What can hang from each mark
q_975: q_279 q_586 q_651 q_864
q_265: q_230 q_864
q_279: q_975
q_230: q_265 q_975
q_586: q_975
q_864: q_265 q_975
q_651: q_975

Each row was made from one small tree. The marks that hang from a mark follow it in brackets, in the order of their numbers. Every link used is in the known rows. Write each row's tree.
In the rows, 128 means zero.
Known rows
q_586[q_975[q_651 q_864[q_265[q_230]]]]: [119 128  96 180 118  94 152 111 175 115 146 143 108 148 189 125 107 119
 126]
q_651[q_975]: [113 178 101 138 149 122 123 153 130 139 141 148 133 134 168 136  99 121
 116]
q_230[q_265 q_975]: [135 157 125 157 141 120 128 104 116 124 165 141 155 120 153 142  99 157
 126]
q_586[q_975[q_279 q_864]]: [176 131 125 158 144  92 102 101 175 126 127 147  99 190 153 138 138 131
  85]
q_265[q_230[q_975[q_586 q_651 q_864]]]: [128 141 116 193 139 125 108 112 155 142 150 162 155 104 165 117 103 131
 105]
q_651[q_975[q_279 q_586 q_864[q_265]]]: [148 171  74 193 166 119 115 128 166 164 116 171 101 125 146 147 140 156
  68]
q_265[q_230[q_975]]: [131 150 135 152 142 129 132  92 123 128 151 161 154 127 151 125  96 140
 122]
q_265[q_230 q_864]: [112 124 119 155 145  89 210  64 129  91 133 182 131 123 154 109  61 120
 151]
q_651[q_975[q_279 q_864[q_265]]]: [144 179  89 169 166  97 127 135 156 163 134 166 110 136 145 145 129 121
  94]
q_230[q_265 q_975[q_651]]: [120 158 101 178 125 105 132 112 136 135 181 135 169 103 167 125  84 139
 137]
q_586[q_975[q_651 q_864[q_265]]]: [130 135  97 167 123 103 136 129 177 134 144 130 106 159 190 127 121 119
 121]
q_279[q_975[q_651 q_864]]: [138  92 118 155 123 107  90 153 179 143 161 151 107 166 146 100  99  94
 113]
q_586[q_975[q_279 q_651 q_864[q_265]]]: [157 138  86 184 127  83 135  98 195 145 140 141 100 169 167 127 129 129
 101]
q_230[q_265]: [116 127 108 153 138 107 149 112 122  83 144 154 113 119 150 139  88 138
 144]
q_230[q_265 q_975[q_586 q_864]]: [148 142 125 188 154 131  91 121 134 129 146 149 141 107 154 147 125 160
  93]
q_975[q_279 q_586 q_651]: [155 134  59 199 134 118 110  90 194 162 125 160 116 127 144 110 118 161
  85]
q_651[q_975[q_586 q_864]]: [127 163 101 170 163 132  86 170 149 145 123 156 119 121 169 141 125 127
  83]
q_864[q_265[q_230] q_975[q_279 q_586]]: [162 133  88 189 150 115 137  50 175 122 115 193  71 100 119 137 118 213
  77]
q_864[q_265]: [129 148  98 132 145 145 165 114 131 144 126 147  97 139 153 136 126 151
 136]
q_864[q_265[q_230] q_975]: [131 140 115 147 145 114 150  90 147 109 136 175  85 102 141 135  98 167
 124]
q_265[q_230[q_975[q_279 q_586]] q_864]: [153 140 111 193 152 103 182  27 147 134 133 187 153 123 138 113  86 170
  99]
q_279[q_975]: [144  97 126 128 126 135 108 122 151 130 144 153  98 184 132 113 101 139
 108]

Which tree is each row?
[168 144 108 156 142  82  86 107 188 145 153 158 111 122 135 112 101 136
 102] : q_864[q_975[q_279 q_651]]
[153  89 111 165 138 152 100 128 169 143 122 163  71 164 134 125 134 160
  79] : q_279[q_975[q_586 q_864[q_265]]]
[148 174 105 163 168  90  99 147 155 153 138 164 122 141 146 139 121 106
  90] : q_651[q_975[q_279 q_864]]
[137  89  86 185 122 136 107 134 189 153 138 158  84 149 146 108 119 143
  90] : q_279[q_975[q_586 q_651 q_864[q_265]]]
[153 119 114 186 155  77 169  35 166  95 122 202 108 105 129 113  71 168
 100] : q_265[q_230 q_864[q_975[q_279 q_586]]]
[142  84 102 180 123 129  78 147 190 146 141 156  97 153 148 103 111 126
  86] : q_279[q_975[q_586 q_651 q_864]]
[175 142 108 162 167 103 125 110 164 159 123 166  89 151 125 139 152 126
 100] : q_975[q_279 q_864[q_265]]
[171 135  91 180 142 103  73 100 199 148 133 163 102 111 136 114 112 169
  75] : q_864[q_975[q_279 q_586 q_651]]
[161 132 102 179 129  77 107 108 195 136 144 141 113 174 168 121 122 114
  97] : q_586[q_975[q_279 q_651 q_864]]
[127 146 133 159 147 101 192  57 124 122 149 172 164 124 156 111  70 133
 137] : q_265[q_230[q_975] q_864]
[187 134 115 159 158 119  68  94 178 137 118 170  87 127 122 131 127 186
  63] : q_864[q_975[q_279 q_586]]
[114 123  73 209 137 125 136 127 178 139 127 166 104  91 169 117 117 130
 112] : q_975[q_586 q_651 q_864[q_265[q_230]]]
[161 134  58 217 149 110 118 109 203 175 121 164  93 117 144 121 145 146
  82] : q_975[q_279 q_586 q_651 q_864[q_265]]
[136 126 107 182 141  46 183  45 174 102 150 194 126 103 139  97  50 128
 129] : q_265[q_230 q_864[q_975[q_279 q_651]]]
[161 153  81 166 139  91 132  92 188 159 147 162  90 113 135 120 113 161
 109] : q_864[q_265 q_975[q_279 q_651]]
[154 165  89 187 168 113  87 138 166 155 119 169 114 130 147 141 131 138
  63] : q_651[q_975[q_279 q_586 q_864]]
[137 136 118 144 146  81 154 103 162 128 149 156 126 115 161 101  70 118
 137] : q_265[q_864[q_975[q_651]]]
[132 153 123 163 147 100 175  78 116 120 163 150 162 117 156 130  79 151
 138] : q_230[q_265[q_864] q_975]
[128 152 117 186 138  95 109 137 144 137 182 138 164 102 167 128  98 111
 131] : q_230[q_265 q_975[q_651 q_864]]
